Known rows, with every way that one mark hangs from another:
rabab[gebaf sukid[dutik[mifer] fona]]: [ 0.019  0.409  1.662  0.636  0.647 -0.311 -0.024 -1.848 -1.217  0.917
 -1.259  0.526  4.366 -3.012  0.802  0.363  0.978 -0.154  3.040  1.462
  0.794  5.323 -0.087 -1.698 -2.201 -0.238 -0.191  1.216  0.717]
gebaf[rabab[sukid[fona]]]: [-0.996  0.751  1.314 -0.544 -1.012 -0.929  1.387  1.125  0.823 -0.080
 -0.645  0.255  3.083 -0.890 -0.348  0.497  0.817  0.095  0.650 -0.084
  0.038  0.045  0.147 -0.381  0.270 -0.165  0.362  0.601 -0.518]
dutik[mifer[vamok[kiza vami]] sukid[fona rabab]]: [ 0.848 -1.304 -0.308 -0.064  1.136 -0.662  1.857 -2.107  0.571  0.046
 -2.043  0.504  4.702 -2.394  1.655 -0.155  2.654 -1.488  1.056 -0.446
 -0.271  0.218  0.147 -1.911 -2.484 -1.902  0.268  1.965  1.547]
vamok[kiza mifer[dutik[sukid]] vami]: [ 1.798 -0.535 -1.731 -0.714  2.027 -0.291  3.093 -1.702  0.305 -1.394
 -0.687  0.662  2.612  0.142 -0.715 -0.390  1.819 -0.492  1.787  1.054
  0.335 -3.448  0.056 -1.726 -3.584 -0.948  0.931  3.085 -0.107]
dutik[sukid[fona rabab]]: [-0.417 -0.376  1.159 -1.527  0.009  0.258  0.632 -0.688  0.213  0.871
 -1.581  0.051  3.619 -0.067  1.977  0.934  1.034 -0.526  1.168  1.648
 -0.219 -1.169  0.414 -0.592  0.064 -0.875 -0.835  1.129  1.206]
vamok[kiza mifer[dutik[sukid[rabab]]] vami]: [ 1.131 -0.729 -1.860 -0.467  2.579  0.030  2.804 -1.593  1.492 -1.118
 -0.915  0.872  6.419  0.487  0.410 -0.083  2.272 -1.087  2.391  1.112
  0.261 -4.459  0.208 -2.236 -3.880 -1.227  2.207  3.192  0.360]
gebaf[rabab[sukid[dutik[mifer] fona]]]: [-0.414  0.912  2.589  1.168  0.845 -0.935  1.162  0.263  0.419  0.582
 -0.990  0.466  4.362 -2.584  2.113  0.576  1.269 -0.544  2.464  1.046
  0.112  1.993  0.209 -1.458 -0.892 -0.335  0.250  1.814  1.076]
mifer[dutik[sukid[fona]] vamok[kiza]]: [ 1.002 -0.370  0.886 -0.772  0.053 -0.482  1.950 -2.193  0.570 -0.368
 -1.362 -0.017  1.335 -1.833  1.864 -0.365  1.969 -0.603  1.717  3.612
 -0.519 -0.211  0.425 -1.991 -0.947 -0.833  0.027  2.034  0.935]
vami[vamok[kiza mifer[dutik]]]: [ 1.682 -0.607 -1.015 -0.062  3.251 -0.017  1.906 -0.862  0.581 -0.571
 -0.489  0.496  1.727  1.761  1.075 -0.854  0.845 -0.371  2.289  4.222
  0.120 -5.069 -0.091 -0.968 -0.933 -0.207  2.424  1.352 -0.851]
vamok[kiza mifer vami]: [ 1.596 -1.137 -2.426 -1.180  3.222 -0.224  1.651 -0.881  0.588 -1.506
  0.319  0.432  2.169  0.076 -1.699 -0.751  1.011 -0.580 -0.818 -0.659
  0.560 -4.140 -0.306  0.272 -2.673 -0.641  1.461  2.326 -0.385]
mifer[dutik[sukid[rabab]] vamok]: [-0.278  0.387  0.289  1.191 -1.328  0.532  1.383 -0.841  1.226 -0.049
 -1.650  0.336  4.733 -1.062  1.805  0.232  1.925 -1.278  2.707  1.240
 -0.588  1.461  0.565 -2.329 -0.276 -0.492  1.184  0.421  1.071]
vami[vamok[kiza mifer[dutik[sukid[fona]]]]]: [ 2.079 -0.814  0.235 -1.756  2.656 -0.143  3.004 -1.631 -0.141 -0.144
 -1.771  0.471  1.813  1.455  1.910 -0.058  1.516 -0.313  2.519  5.917
 -0.025 -5.258  0.224 -1.750 -1.030 -0.949  0.322  2.371 -0.073]
domak[kiza]: [-0.179  0.116  0.487  0.994  0.957 -0.216 -0.736  0.026  0.017  0.008
  0.966  0.192 -0.465 -0.960  1.084 -0.122  0.056  0.101  0.924  1.539
  0.170  0.118  0.097 -0.197  0.359 -0.353  0.546  0.668 -0.495]
dutik[sukid]: [-0.023  0.314  0.241 -0.657 -1.440 -0.138  1.024 -0.872 -0.678  0.232
 -0.845  0.144 -0.504 -0.090  0.847  0.628  0.279 -0.007  0.321  0.077
 -0.240  0.001  0.328 -1.018  0.088 -0.395 -1.250  0.691  0.598]
sukid[dutik[mifer[vamok[vami]]] fona rabab[gebaf]]: [ 0.316 -0.420 -0.184  0.998  2.056  0.246 -0.094 -0.647 -0.104  0.697
 -1.599  0.514  8.898 -3.666  1.042 -0.397  2.386 -1.799  1.907 -0.855
  0.753  4.283 -0.240 -0.792 -2.743 -0.501  0.467  1.666  1.359]
gebaf[rabab[sukid[dutik[mifer[vamok]] fona]]]: [-0.230  0.889  2.263  1.959 -0.020 -0.680  1.191  0.083  0.997  0.190
 -1.404  0.375  4.597 -4.073  1.960  0.052  1.914 -1.257  1.979  0.389
 -0.140  3.793  0.182 -1.245 -0.653 -0.230  1.030  1.507  1.175]
vami[vamok[kiza mifer[dutik[sukid[fona rabab]]]]]: [ 1.289 -1.030  0.169 -1.426  3.141  0.307  2.457 -1.305  0.588  0.188
 -2.041  0.592  5.512  1.717  3.229  0.206  1.961 -0.956  3.252  6.002
 -0.269 -6.385  0.336 -1.761 -1.155 -1.220  1.526  2.148  0.293]
rabab[gebaf sukid[dutik fona]]: [-0.340  0.289  0.983 -1.365  0.601  0.038 -0.119 -1.056 -0.402  0.684
 -1.088  0.146  5.159 -2.473 -0.067  0.320  0.937 -0.110  1.770  1.542
  0.966  3.738  0.012 -1.119 -1.106  0.267 -0.420  1.983 -0.049]
rabab[gebaf sukid[dutik]]: [-0.653  0.786  0.102 -0.131 -0.118  0.117 -0.064 -1.204 -0.149  0.350
 -0.762  0.477  4.903 -2.042  0.256  0.347  0.517 -0.203  1.801 -0.158
  1.046  3.681  0.062 -1.498 -1.182  0.591  0.132  1.513 -0.141]
mifer[dutik[sukid[rabab[gebaf]]] vamok[kiza vami]]: [-0.027 -0.143 -1.863  0.174 -0.146 -0.125  2.190 -2.233  0.673 -0.542
 -1.559  0.608  7.669 -1.906  0.736 -0.700  2.605 -1.253  2.437 -0.044
  0.504  0.542  0.369 -2.846 -2.648 -0.575  1.318  2.520  0.446]
rabab[sukid[dutik[mifer]]]: [-0.163  0.453  1.169  1.612  0.597 -0.246  0.369 -1.347  0.228  0.473
 -0.801  0.593  2.459 -2.208  1.198  0.410  0.909 -0.482  2.611 -0.211
 -0.063  4.560  0.051 -2.128 -1.385 -0.331  0.635  0.699  0.688]

Rows:
[ 0.578  0.150 -0.247  0.960  0.660  0.630  1.613 -1.274  0.427 -0.498
 -1.107  0.769  4.739  0.394  1.402  0.577  1.408 -0.868  3.236  2.615
  0.025 -1.987  0.427 -1.980 -1.890 -0.674  2.101  1.328  1.062]  vamok[mifer[dutik[sukid[rabab]]]]
[-0.656  0.858  1.952 -0.535  0.840 -0.531  0.982  1.119  1.303  0.363
 -0.806  0.169  5.318 -1.706  1.707  0.607  1.167 -0.496  1.315  0.650
  0.413 -0.108  0.232 -0.626 -0.043  0.067 -0.067  2.280  0.240]  gebaf[rabab[sukid[dutik fona]]]
[ 0.540  0.322  0.514  1.890 -2.019 -0.372  1.334 -2.034 -0.799  0.131
 -1.541  0.409 -1.277 -2.358  1.337  0.090  1.132 -0.694  1.315 -0.239
 -0.244  3.628  0.285 -1.502 -0.866 -0.785 -0.179 -0.113  1.656]  dutik[mifer[vamok] sukid]
[-0.564  0.519  0.943 -0.507 -0.646  0.269  0.900 -1.308 -1.032  0.712
 -1.750  0.399  5.859 -0.424  1.943  0.593  1.487 -0.429  3.695  3.357
  0.273  0.725  0.397 -2.412 -1.390 -0.478 -0.054  1.125  0.574]  mifer[dutik[sukid[fona rabab[gebaf]]]]
[-0.477  0.099  0.658 -1.434 -0.704  0.194  0.291 -1.806 -1.185  0.852
 -1.601  0.234  4.801 -0.798  2.192  0.797  1.038 -0.358  1.579  1.981
  0.742  0.178  0.367 -1.280 -0.961 -0.433 -0.682  1.380  1.139]  dutik[sukid[fona rabab[gebaf]]]
[-0.088  0.338  0.650  0.458 -1.383  0.441  0.953 -1.670 -0.386  0.410
 -2.252  0.328  6.496 -1.980  1.444  0.188  2.026 -1.094  3.387  2.679
  0.206  2.411  0.497 -2.127 -1.155 -0.402  0.668  0.902  1.230]  mifer[dutik[sukid[fona rabab[gebaf]]] vamok]
[ 0.940 -0.433 -0.078 -0.992  2.044  0.234  1.594 -3.238 -0.695 -0.525
 -1.426  0.553  6.688 -0.789  2.247  0.045  1.858 -0.673  3.463  5.143
  0.652 -3.791  0.363 -2.399 -3.587 -0.749  2.083  3.029  1.356]  vamok[kiza mifer[dutik[sukid[fona rabab[gebaf]]]]]
[ 0.719 -0.145 -1.258 -0.350  1.665  0.350  2.336 -2.635 -0.342 -0.158
 -1.849  0.920  6.160  0.953  3.408 -0.129  1.554 -0.784  3.830  4.565
  0.796 -5.005  0.417 -2.852 -2.124 -0.510  2.192  2.046  0.188]  vami[vamok[kiza mifer[dutik[sukid[rabab[gebaf]]]]]]
[ 0.194  0.118  2.078  0.444  1.082 -0.380  0.475 -0.790  0.014  0.949
 -1.161  0.406  3.017 -2.249  0.913  0.528  1.170 -0.325  2.690  1.603
  0.022  4.280 -0.019 -1.788 -1.229 -0.662 -0.296  1.216  0.912]  rabab[sukid[dutik[mifer] fona]]
[-0.014 -0.045  1.344  0.216 -0.515  0.454  1.127 -0.843  0.804  0.383
 -2.043  0.099  5.070 -1.131  1.633  0.280  2.224 -1.259  2.952  2.841
 -0.698  1.280  0.524 -1.842 -0.437 -0.823  0.656  0.860  1.213]  mifer[dutik[sukid[fona rabab]] vamok]
[ 1.392  0.039 -1.398 -0.029  0.631 -0.063  2.705 -0.007 -0.271 -0.897
 -0.868  0.816  2.911  0.612 -2.478  0.189  1.632 -0.530  1.944  0.140
  0.252 -0.630 -0.024 -1.399 -2.550 -0.822  0.322  1.774 -0.684]  vamok[mifer[dutik[sukid]] vami]
[-0.200  0.209 -1.177  1.775 -1.815 -0.068  1.329 -1.876 -1.074  0.012
 -1.985  0.960  5.349 -2.903  0.439 -0.007  1.920 -1.350  1.833 -2.737
  0.512  4.213  0.125 -1.983 -2.547 -0.884  0.325  0.454  1.085]  dutik[mifer[vamok[vami]] sukid[rabab[gebaf]]]
[ 0.085 -0.079  1.158  1.799  1.169  0.466 -0.893 -1.696 -0.249  0.803
 -1.571  0.236  6.857 -3.805  3.350 -0.217  1.723 -1.533  2.382  1.834
  0.475  3.586  0.090 -1.066 -1.946 -0.087  1.282  1.183  2.383]  sukid[dutik[mifer[vamok]] fona rabab[gebaf]]
[ 0.596 -0.944 -0.963  1.484  3.399 -0.178  0.545 -1.127  2.164 -0.285
 -0.850  0.518  6.951 -2.759  2.709 -0.786  2.441 -2.138  1.140 -1.442
 -0.059  0.487  0.011 -1.328 -2.788 -0.856  2.002  2.559  1.792]  sukid[dutik[mifer[vamok[kiza vami]]] rabab]
[ 0.821 -0.668 -1.640  0.631  1.237 -0.493  1.818 -0.462  1.667 -1.062
 -0.223  0.230  3.525 -1.283 -1.291 -1.381  1.894 -0.714  0.908 -0.727
 -0.239  0.497 -0.116 -1.494 -1.644 -0.337  1.484  1.390 -0.781]  mifer[dutik vamok[kiza vami]]
[ 0.385 -0.687 -1.167  0.950  0.407 -0.545  2.014 -2.274  0.919 -0.376
 -1.567  0.750  3.913 -2.313  1.912 -0.332  2.414 -1.569  1.276 -1.814
 -0.260  0.443  0.251 -2.071 -2.451 -1.627  1.204  1.476  1.609]  dutik[mifer[vamok[kiza vami]] sukid[rabab]]
[ 0.612  0.081  0.186  0.011  0.570  0.641  1.164 -1.989 -1.248  0.116
 -1.716  0.570  6.319 -0.380  1.065  0.481  1.643 -0.644  3.775  4.178
  0.689 -1.249  0.285 -1.736 -2.705 -0.524  1.385  1.820  1.067]  vamok[mifer[dutik[sukid[fona rabab[gebaf]]]]]
[-0.954  0.506 -0.269 -0.284 -1.590  0.362  0.254 -1.825 -1.002  0.265
 -1.231  0.473  4.332 -0.777  1.963  0.696  0.644 -0.534  1.519  0.409
  0.559 -0.136  0.447 -1.197 -1.032 -0.199 -0.245  0.769  0.967]  dutik[sukid[rabab[gebaf]]]
[ 1.308 -0.725  0.416 -0.945  2.623  0.231  1.948 -2.145  0.744 -0.496
 -1.213  0.438  5.015  0.060  2.754  0.288  1.996 -0.812  3.084  5.182
  0.146 -5.085  0.369 -2.012 -2.561 -1.148  2.062  2.902  1.605]  vamok[kiza mifer[dutik[sukid[fona rabab]]]]
[ 0.871 -0.357 -1.063  2.011 -0.305 -0.402  1.111 -0.131  0.016 -0.089
 -0.743  0.455  1.109 -2.167 -1.610 -0.680  1.381 -0.904  0.326 -3.304
 -0.222  3.994 -0.389 -0.660 -1.378 -0.772  0.287 -0.414  0.151]  dutik[mifer[vamok[vami]]]
[ 1.512 -0.995 -1.466 -0.926  3.124  0.095  1.346 -0.876  0.217 -0.646
 -0.441  0.410  1.147  1.423  1.483 -0.563  0.381 -0.415 -0.033  2.742
  0.461 -5.819 -0.153  0.023 -0.739 -0.478  1.650  1.184 -0.382]  vami[vamok[kiza mifer]]
[-0.041  0.607  0.860  1.483  0.361 -1.012  1.906  1.062  1.365  0.023
 -1.542  0.621  6.258 -3.671 -0.435 -0.031  2.618 -1.466  1.537 -2.140
  0.196  4.095 -0.046 -1.104 -1.367 -0.583  0.326  1.967  0.210]  gebaf[rabab[sukid[dutik[mifer[vamok[vami]]] fona]]]
[ 1.634 -0.338 -0.776 -0.718  2.043 -0.145  2.860 -1.884 -0.180 -0.543
 -1.428  0.666  1.268  1.710  2.184 -0.240  1.237 -0.344  2.566  4.498
  0.142 -5.123  0.324 -2.037 -1.165 -0.715  1.022  1.922 -0.339]  vami[vamok[kiza mifer[dutik[sukid]]]]
[ 0.764 -0.344 -1.328 -0.119  0.111 -0.524  2.764 -1.439  1.044 -0.845
 -1.115  0.408  2.956 -1.117 -0.534 -0.645  2.285 -0.894  1.239 -0.355
 -0.298  0.506  0.222 -2.347 -1.889 -0.731  0.306  2.310 -0.110]  mifer[dutik[sukid] vamok[kiza vami]]
[-0.935  0.818  0.069  0.738 -1.328  0.369  0.746 -1.422 -0.754  0.389
 -1.284  0.616  5.553 -0.294  2.376  0.349  1.156 -0.322  3.444  1.880
  0.367  0.982  0.491 -2.911 -1.539 -0.085  0.565  0.822  0.815]  mifer[dutik[sukid[rabab[gebaf]]]]
[ 1.406 -0.969 -0.246 -0.455  0.696 -1.060  2.222 -2.150 -0.285 -0.082
 -1.776  0.388  0.625 -2.597  0.265 -0.377  2.231 -0.877  0.466 -0.676
 -0.438  1.183 -0.015 -1.447 -2.229 -1.741 -0.763  1.990  1.007]  dutik[mifer[vamok[kiza vami]] sukid[fona]]
[-0.575 -0.235  0.455 -0.517  0.486  0.309 -0.679 -0.451 -0.679  0.787
 -0.795  0.020  5.495 -0.870  1.262  0.171  0.717 -0.263  1.105  1.503
  0.679  0.057  0.011 -0.004 -1.085 -0.105  0.361  0.495  0.486]  sukid[fona rabab[gebaf]]
[-0.423 -0.141  1.040 -0.884  2.276  0.652 -0.960 -0.516 -0.120  1.103
 -0.938 -0.006  7.559 -1.506  2.587  0.375  1.045 -0.853  1.645  2.254
  1.089  0.378  0.108 -0.134 -1.333  0.250  0.240  1.963  1.356]  sukid[dutik fona rabab[gebaf]]
